What can hang from each mark
reke: sepuv
marif: fono giso pegi
retan: disugab
pegi: disugab reke
fono: reke
ziruz: fono giso pegi sepuv
disugab: fono giso vame
vame: marif reke ziruz
giso: marif reke
sepuv: disugab marif reke ziruz

In the rows, 128 means zero.
Known rows, with every way that one mark hangs from another
[marif [fono [reke sepuv]] pegi]: [124  54 131 101 149 168 140 113 144 159 110 121 141 135 177 144  56  83
 149 142 150 172 153 121 123 194 143 103  91 137 153 134  79 150 151 129
 144 148 102 176 167]
[marif fono]: [122  95 125 138 125 148 120 126 118 129 125 116 135 128 149 144 125  78
 143 129 116 172 132 122 134 166 161 117 102 118 150 132 110 148 127 134
 146 123 127 138 166]
[fono [reke [sepuv disugab [ziruz giso]]]]: [102 127 165 109 138 136 106 126 163 126  74 101 127 120 202 132 115 109
 126 123 174 115 193 120  88 153 126  80  97 146 104 129  99  95 151 106
 139 150 149 171 149]
[vame reke [ziruz giso sepuv]]: [123  94 138 211 119 100  95 162 163  73  70  88 124 125 161 134 131 122
 137 105 174 156 181 127 113 139 133 120 139  72 183 145 105 128 157 113
 134 143 156  84 194]
[retan [disugab [fono reke] giso vame]]: [133 106  98  86 159 101  98 139 128 128 113 109 167  90 190 136 172  99
 131 162 100 135 113 101  96 175 159  89 155 156  94 141 153 100 115 128
 159 126  99 109 141]
[reke [sepuv [marif fono giso] ziruz]]: [ 54  96 194 111 171 187 168 116 139 156 108 135 133 111 237 162 116  95
 133  99 103 154 175 103 131 177 138  94  91 139 143  95 108 108 153 113
 150 119 144 172 134]
[ziruz fono [sepuv marif]]: [165 116 139 175 102 113 136 121 139 118 107  73 120 118 187 161 142 109
 146 136 128 138 204 116 101 183 141 113 138  74 174 124 128 134 163 114
 177 129 167 113 146]
[marif fono giso [pegi [reke sepuv]]]: [105  49 142  98 182 197 166 113 112 183 125 107 153 122 224 139  69  69
 156 164 126 176 131 111 161 188 147 107  82 138 143 130  95 131 130 150
 142 128 109 189 137]
[reke [sepuv disugab [marif fono]]]: [ 76 133 149 120 153 157 122 128 122 135 108 115 170 107 210 164 104  96
 139 117 114 147 168 107 113 187 136  86 106 162 142 120 135 115 136  98
 157 137 155 163 164]
[giso [marif fono pegi] reke]: [112  53 129 136 130 175 160 110 116 166 139 134 157 125 184 185 108  92
 206 157  59 163 176  77 119 188 167 116 119 146 172 173  79 159 154 137
 146 142 115  96 130]
[sepuv [disugab fono] marif [ziruz pegi]]: [ 82 141 182 159 174 128  93 132 161 102  79 123 174 113 193 150 195 127
 155 145 106 132 214  44 100 198 167  66 140 127 172 125 165 114 152 108
 152  99 160 129 133]
[reke [sepuv [marif giso pegi]]]: [ 80  79 151 107 155 172 196 114 120 157 118 115 134 115 219 170  74  87
 142 115 112 151 153 120 133 188 132 100 117 145 154 121 131  92 137 122
 163 140 118 171 132]
[vame reke [ziruz fono pegi sepuv]]: [140  80 160 235 153  92 128 163 172 105  58 101 132 133 186 129 122 139
 148 109 200 159 178 120  97 171 137 133 142  73 188 135 139 122 176 105
 141 150 175  81 154]
[pegi reke]: [149 123 108 142 116 134 122 130 112 122 130  90 112 140 156 123 153  75
 135 152 143 122 166 122 142 140 145 116 122 124 107 149 137 101  96 146
 144 136 128 154 151]
[sepuv [disugab giso vame] marif reke]: [ 92 123 134 143 160 137 115 139 121 114 133 115 196  67 177 131 157 120
 149 150  83 133 179  61  90 169 176  72 145 135 158 132 142  71 143  97
 168 113 150 136 156]
[reke [sepuv [disugab vame] [ziruz pegi]]]: [ 86 127 179 126 150 132 119 133 161 134  80 118 149 115 222 132 148 149
 138 121 171 128 165 103 106 195 143  97 116 135 119 111 162  83 151 104
 154 122 145 167 125]
[disugab giso [vame [reke sepuv]]]: [102  80 113 120 147 131 130 146 124 147 135 128 135 106 187 101 130 117
 124 127 113 136 140 121 111 176 153 115 140 130 140 116 151  76 127 122
 159 135  96 135 149]
[ziruz [giso marif] pegi sepuv]: [197 112 129 175  76 109 117 143 159 130  66  79 136 145 176 204 160 130
 169 139 122 154 230 109  95 219 139 125 151 116 188 146 163 151 179 140
 185 127 144  85 134]
[sepuv disugab reke [ziruz fono pegi]]: [ 92 112 205 191 163 113 128 133 173 127  67 115 162  96 213 115 165 163
 153 116 175 121 183  73  90 160 176  89 115  95 158 132 117  89 194  92
 124 104 199 134 121]
[fono [reke [sepuv marif]]]: [112 114 140 112 132 151 159 126 141 135 102 117 114 129 179 155  82  84
 130 114 141 130 186 128  97 160 119  98 113 159 124 128 120  93 132 112
 157 164 131 160 147]
[vame marif [reke sepuv]]: [ 69  99 155 162 119 130 142 143 132 101  95 130 128 122 188 131  92 100
 125  94 158 142 122 145 125 133 131 105 127 127 178 119 118  82 141 103
 125 162 145 118 177]
[retan [disugab giso vame]]: [144 108 109  96 135 104 108 134 115 126 125  96 167  93 189 151 177  89
 127 141 110 138 101 123 114 168 159 107 148 149  79 134 156  96 120 126
 165 131 107 134 144]
[vame ziruz]: [116 101 134 170 154 119 119 140 124 100 111 105 130 131 155 140 139  82
 129 120 159 152 139 131 121 149 146 112 124 108 120 145 126 100 114 124
 151 144 137 130 168]
[marif fono [giso reke] pegi]: [ 94  21 148 114 167 186 189 105 111 159 129 121 161 106 187 160  73  85
 201 156  97 187 113  91 144 169 167 107  93 122 172 148  74 148 151 141
 133 125 113 135 113]
[marif giso [pegi reke]]: [127  60 131 116 160 168 170 112 108 151 129  87 132 126 190 132  96  66
 155 175 132 152 133 112 158 162 152 110 111 119 134 151 113 101 114 159
 147 133 103 176 125]
[ziruz fono [pegi disugab]]: [162 105 151 179 131 101 143 136 144 158  93  81 159 128 205 139 141 123
 142 144 191 142 132 126 112 187 138 129 124 119 142 146 166 108 162 118
 145 148 155 120 110]
[marif fono giso pegi]: [105  36 145 111 171 184 164 108 113 159 126 110 155 116 185 150  71  65
 163 159 107 196 105 109 152 187 166 111  90 116 171 135  88 147 140 149
 148 120 103 164 141]
[pegi [reke sepuv]]: [125 122 115 125 127 142 141 131 116 146 121 100 110 138 194 129 130  91
 128 129 153 115 168 133 140 154 129 112 115 144 100 137 142  88 101 135
 144 143 131 168 146]
[giso marif reke]: [107  94 128 147 113 150 167 122 108 146 134 128 131 122 178 182 137  99
 191 136  63 128 179  91 107 152 157 118 135 153 143 175 111 114 132 133
 149 150 133  78 112]
[reke sepuv]: [ 96 106 129 119 123 137 158 127 122 142 112 116 111 127 193 147 105 105
 127  97 142 131 138 145 127 165 134 112 116 141 125 128 140  91 121 121
 150 142 125 153 146]
[retan disugab]: [126 121 125 121 114 104 129 129 123 106 102  93 145 107 180 170 149  82
 131 113 132 139  99 135 129 140 149 114 136 145  93 151 136 111 121 123
 140 142 133 129 153]
[giso [marif fono [pegi [reke sepuv]]]]: [126  81 124 121 145 183 132 118 117 187 135 118 149 143 213 163 104  71
 154 166  88 159 190 102 137 209 151 116 111 155 148 153 100 145 133 149
 161 142 105 150 161]
[disugab fono vame]: [109 106  98 134 123 118 119 138 124 119 134 115 122 114 150 109 167 127
 142 166 105 150 120  94 122 182 167 116 150  92 167 138 164 105 103 139
 164  96 101  93 143]
[retan [disugab fono vame]]: [113 121 107 115 125  99 114 139 129 109 110 102 153  95 185 144 175 116
 137 147 113 147  86 106 124 165 158 113 155 125 119 146 161 109 112 127
 152 111 115  94 147]
[sepuv [marif fono]]: [116 110 135 145 126 158 134 124 118 120 133 115 145 124 152 168 130  69
 144 128  86 169 172 102 127 177 153 108 116 126 169 122 123 144 134 122
 162 125 137 139 165]
[reke [sepuv [marif pegi] ziruz]]: [ 80  90 173 118 143 161 161 109 153 141 110 124 120 126 219 158 120 105
 132 101 128 132 196 106 129 189 138  94 117 122 146 110 113 102 156 113
 152 128 121 178 150]
[ziruz fono [giso marif] sepuv]: [187 116 131 176  78 107 108 128 142 148  95  56 121 127 210 172 156 118
 146 152 118 137 223 126  89 199 139 124 137  79 175 143 111 151 184 129
 181 128 167  85 147]

Rows
[122 120 111 105 129 103 112 139 140 110  98 104 150  98 178 140 156 111
 137 155 126 144 101 106 107 159 149 107 149 136 110 149 147 108 116 124
 150 126 115 100 145] | [retan [disugab [fono reke] vame]]
[ 90  93 153 137 139 164 198 119 106 123 128 114 138 103 176 177 118  81
 174 128  76 148 158  91 122 144 147 103 123 136 157 138 127  97 131 122
 155 135 145 121 106] | [sepuv [marif [giso reke]]]
[104  93 103  92 187 135 125 132 119 156 123 136 141 113 190 133 132  90
 131 143  76 120 185  96  89 193 149  64 140 168 138 128 143  96 116 127
 163 133 101 129 142] | [disugab [fono [reke [sepuv marif]]] giso]
[ 77  98 177 119 146 160 151 111 157 144 110 115 142 117 236 155 123 109
 129 110 141 129 183 105 135 182 131  91 113 132 138 123 112  97 156 109
 142 138 121 175 151] | [reke [sepuv [marif [pegi disugab]] ziruz]]
[113 122  97 105 179 132  95 139 110 172 133 100 173 104 242 107 167 103
 123 168 129 100 149 104 140 167 134  78 128 176  92 159 156  80  91 137
 130 143 104 139 147] | [pegi [disugab fono giso] [reke sepuv]]
[153 103 145 192 104 117 168 142 165 101  74 112 138 117 156 185 137 147
 175 105 132 152 211  84 105 184 153 110 154 103 210 133 161 119 176 114
 164 117 161  98 136] | [ziruz pegi [sepuv marif reke]]
[135 107 143 201 122 111 117 147 155  80  83  86 141 110 166 170 152 121
 144 108 149 155 207 104 102 156 139  99 141  77 177 138 108 118 164 106
 159 123 170  97 183] | [vame [ziruz giso [sepuv marif reke]]]
[ 70  90 160 156 149 166 207 128 119 124 121 124 139  87 178 160 104  97
 154 108  83 153 154  87 125 134 160 101 124 122 185 135 114  78 144 117
 147 116 155 124 132] | [sepuv [marif giso] reke]
[170 125 121 161  68 113 111 130 147  89  95  64 124 123 156 185 157 109
 148 127 118 147 221 114 109 179 133 104 143  85 184 130 129 144 162 123
 175 120 149 110 168] | [ziruz giso [sepuv marif]]
[ 75 126 182 129 157 132 117 119 146 145  91 104 136 109 245 123 138 127
 123 111 165 109 167 119 104 170 142  88 101 124 109 118 118  88 154  97
 140 131 167 170 137] | [reke [sepuv disugab [ziruz fono]]]
[109 132 105 110 171 133  97 135 106 150 121 103 151 116 214 115 151  97
 133 157 127 103 173 105 123 171 144  77 126 164  97 142 157  85  94 130
 146 132 129 160 149] | [pegi [reke [sepuv [disugab fono giso]]]]
[113  47 154  99 181 187 146 113 132 166 111  97 183 104 204 139  53  66
 159 183 144 187 102 106 142 165 143  99  76 145 144 157  69 141 145 140
 129 155 102 166 143] | [marif [fono reke] giso [pegi disugab]]
[ 91 117 127 101 163 132 112 129 111 144 113 110 160 104 212 138 120 100
 128 119 128 116 148 126 107 179 145  78 119 170 103 130 148  81 120 112
 156 145 131 169 149] | [reke [sepuv [disugab giso]]]
[124  76 150 172 156 120 109 128 125  83 107 103 160 134 164 151 123  66
 134 145 180 169 125 131 124 165 146  90 130  96 149 134 106 102 134 118
 154 154 130 138 189] | [vame [marif pegi] ziruz]
[ 54 135 196 168 154 147 121 125 157  91  96 123 165  82 191 139 165 126
 148 111 111 121 208  53 106 134 173  67 121 111 163 133  97  84 166  89
 130 106 182 145 160] | [sepuv disugab marif reke ziruz]
[ 68  75 170 163 151 159 141 140 117 106 103 129 154 109 177 131  86  71
 144 128 123 186  95 123 137 127 152 107 104 116 197 117  93 118 144 120
 123 143 149 111 168] | [vame [marif fono giso] reke]
[123  93 141 198 125 106 113 157 151 112 106  87 127 118 176  99 142 128
 125 139 178 161 146 126 103 161 140 140 133  62 165 126 124 102 154 110
 152 130 150  98 163] | [disugab [vame reke [ziruz fono giso]]]
[ 94 109 163 110 158 160 102 125 150 139  91 124 146 120 192 133 104  94
 138 129 148 149 167 111 104 165 143  88  80 148 119 123  87 133 146 111
 136 140 144 169 161] | [marif [fono [reke [sepuv disugab ziruz]]]]
[121  97 167 141 139 161 131 106 151 119 125 106 124 136 185 143 166  80
 141 147 120 131 228  77 140 173 154  93 124  99 145 125 102 116 146 131
 150 119 122 181 155] | [sepuv [marif [pegi reke]] ziruz]
[ 68 134 160 138 164 122  71 125 144  99  95 114 150 104 188 111 190 121
 141 148 120 118 165  73 114 157 175  69 123 108 137 141 123 106 126 118
 130 101 145 130 153] | [sepuv [disugab fono] ziruz]
[108 115 167 114 128 149 141 123 164 131  87 112 109 130 196 152 115  98
 124 109 149 124 217 118  93 161 120  90 106 140 124 116 100 100 158 108
 151 148 142 166 146] | [fono [reke [sepuv marif [ziruz giso]]]]
[154 106 141 188 106 104 142 147 170 110  68  96 161 105 178 159 138 162
 171 119 177 145 158  98 120 162 145 113 141 111 180 161 154 112 169 117
 135 133 151  92 138] | [ziruz [pegi disugab] [sepuv reke]]
[ 95  51 153 127 159 188 190 107 113 145 134 119 164 106 182 181  89  74
 189 149  72 182 155  76 135 179 157 101 107 128 186 135  94 143 153 126
 153 126 127 138 123] | [sepuv [marif fono [giso reke] pegi]]
[129 139 119 122 123 141 114 139 129 152 129  79 154 111 225 107 147 117
 124 169 182 119 132 121 148 152 114 119 115 146  84 151 153  72 100 127
 139 152 118 157 146] | [pegi [disugab vame] [reke sepuv]]
[ 78 110 142 115 158 142 136 127 151 131  99 134 113 122 191 132 131 111
 134 128 112 125 188  91 102 170 142  81 126 134 153 129 123 103 128 120
 144 124 123 124 145] | [disugab [fono [reke [sepuv marif ziruz]]]]
[ 73 114 175 125 138 156 156 118 147 134 108 128 113 123 216 158 138 106
 124  89 122 125 195 112 121 172 134  96 115 132 134 105 125  91 147 108
 152 128 139 166 144] | [reke [sepuv marif ziruz]]
[136 102 164 194 156 105 113 147 134  83  81 112 162 142 159 163 147  85
 138 128 190 168 135 131 106 171 140  99 135 117 147 123 155  96 139 113
 161 154 157 118 161] | [vame marif [ziruz pegi]]
[135 108 149 176 115 111 125 153 152 112  90 104 171 122 172 132 141 127
 147 147 184 160 112 114 125 168 138 126 138 125 164 142 174  95 145 117
 141 151 130 106 137] | [ziruz [pegi [disugab [vame marif reke]]]]
[134 105 149 186 163 109 118 151 144 112  88 100 167 132 176 150 146 104
 140 129 193 157 132 121 120 167 136 117 127 131 121 155 159  99 130 119
 144 156 140 121 148] | [vame [ziruz [pegi disugab]]]
[122 105 104 112 169 119  91 135 123 142 123 104 172 100 188 114 151  92
 132 170 118 122 131 101 114 156 149  77 130 160 117 167 133  99 108 134
 133 149  98 114 150] | [pegi [disugab [fono reke] giso]]
[177 114 143 164 129 138 155 137 141 119  83  86 139 133 181 181 145 105
 172 153 132 149 218  90 122 191 134 111 142 124 165 129 180 120 144 138
 176 129 150 132 114] | [ziruz [pegi reke] [sepuv [marif giso]]]
[145  91 115 135 127 160 134 118 114 161 139 102 133 146 187 158 126  66
 152 174  92 138 191 102 135 188 155 119 134 142 141 169 115 121 121 157
 163 147 101 140 154] | [giso [marif [pegi reke]]]
[111 119 116 131 139 121 105 135 136 124 110  99 154 108 179 119 136 104
 137 162 145 131 120 105 124 140 139  94 124 141 135 175 127 105 109 130
 124 149 113 104 153] | [pegi [disugab [fono reke]]]
[104  85 132 143 124 168 153 122 109 157 135 137 149 121 180 184 130  92
 197 141  52 153 176  84 111 166 163 118 116 155 155 167  93 148 142 131
 146 141 137  79 123] | [giso [marif fono] reke]
[102 133 145 110 144 146 132 128 139 126  92 108 142 116 188 150  85  89
 134 128 146 124 186 116  88 159 122  82 110 170 116 134 123  90 132 101
 156 166 146 167 151] | [fono [reke [sepuv disugab marif]]]
[117 123 139 107 170 145  94 129 128 166 124  96 163 109 252 109 176  96
 114 148 156  93 173 112 142 151 129  82 107 167  60 143 129  73 114 130
 125 152 115 180 145] | [pegi [disugab giso] [reke [sepuv ziruz]]]
[146  87 138 164 120 115  96 136 137  90 114  85 156 126 161 135 150  99
 134 168 180 177 131 125 114 185 143 108 137  72 157 121 124 101 145 119
 175 130 123 128 179] | [disugab [vame [marif pegi] [ziruz giso]]]
[ 95  85 119  88 193 132 112 128 134 157 113 141 129 114 201 114 149 103
 127 138  95 111 181  97  92 183 158  63 130 155 122 125 127  94 122 132
 148 126  98 135 139] | [disugab [fono [reke [sepuv ziruz]]] giso]
[130  45 118 116 158 154 116 112 120 159 141 108 198 106 189 143 115  87
 172 167 119 166 125  94 141 184 163  93 105 140 146 162  88 152 148 133
 128 142  93 142 156] | [marif fono [pegi [disugab [giso reke]]]]
[137  56 117 113 162 153 100 115 121 159 139 102 193 112 187 137 115  75
 147 169 125 171 122 107 147 195 163  96 105 136 144 153  96 151 141 139
 138 139  85 160 173] | [marif fono [pegi [disugab giso]]]
[ 83  93 136 128 122 160 185 122 114 169 125 138 129 119 216 186 114 113
 184 116  74 121 181 102 105 166 141 114 128 174 135 163 115 101 138 122
 149 156 135  91 108] | [giso marif [reke sepuv]]
[111  59 117 104 157 145 167 114 108 157 142 128 152 109 196 163 124  97
 170 123  85 122 178 100 107 184 153  81 135 159 130 135 125  98 141 121
 156 144 107 142 121] | [disugab [giso [reke [sepuv [marif pegi]]]]]
[ 65 100 144 156 127 144 167 143 138 123 107 130 114 121 186 137  88 108
 131  84 124 138 162 123 126 147 132 119 130 133 178 128 129  94 138 107
 133 151 136 125 163] | [vame [reke [sepuv marif]]]
[ 92 125 167 105 152 143 115 124 157 127  81 115 127 119 200 127 107 104
 129 122 169 112 181 117  92 148 131  80  98 152  96 131 103  88 138 106
 136 156 145 174 147] | [fono [reke [sepuv disugab ziruz]]]
[ 78  72 155 105 165 186 185 114 121 166 120 122 149 114 221 172  68  83
 148 119 103 171 150 114 136 200 137 101 103 147 164 113 116 119 145 121
 160 133 121 172 142] | [reke [sepuv [marif fono giso pegi]]]
[ 80  85 167 206 164 131  93 157 135  77  92 131 164 124 161 127 112  76
 130 116 167 187 120 126 122 133 146 105 115 101 182 123  89 122 144 102
 124 156 160  99 209] | [vame [marif fono] reke ziruz]
[106  75 151 108 168 179 154 124 118 150 108 116 139 114 172 143  75  60
 150 149 115 180 122 118 121 150 150 107  79 144 136 132  89 131 130 139
 145 139 131 151 132] | [marif [fono reke] giso]
[107 126 117 138 164 140  94 123 120 112 122  91 181 111 181 137 147  90
 159 190  98 135 193  58 124 192 159  68 145 132 168 156 144 119 114 124
 156 118 131 144 166] | [sepuv [disugab fono] [marif [pegi reke]]]
[122 110  99  96 158 112 100 139 112 148 130 115 178  90 212 157 193  98
 137 165  52 138 120  91 105 196 170  99 167 164 108 148 164 107 115 137
 172 117  98  89 141] | [retan [disugab fono [giso marif] vame]]
[135  89 145 193 136 101 131 136 133 123 101  81 135 123 187 145 152 113
 151 126 171 142 167 126  93 154 136 115 121  84 134 145 104 115 162 108
 146 138 176  96 137] | [vame [ziruz fono [giso reke]]]
[ 62 140 183 122 155 150 121 121 145 123  97 117 148 107 227 153 140 111
 130 106 129 117 195  98 110 172 138  77 112 145 123 114 129  89 145  95
 149 131 158 175 150] | [reke [sepuv disugab marif ziruz]]
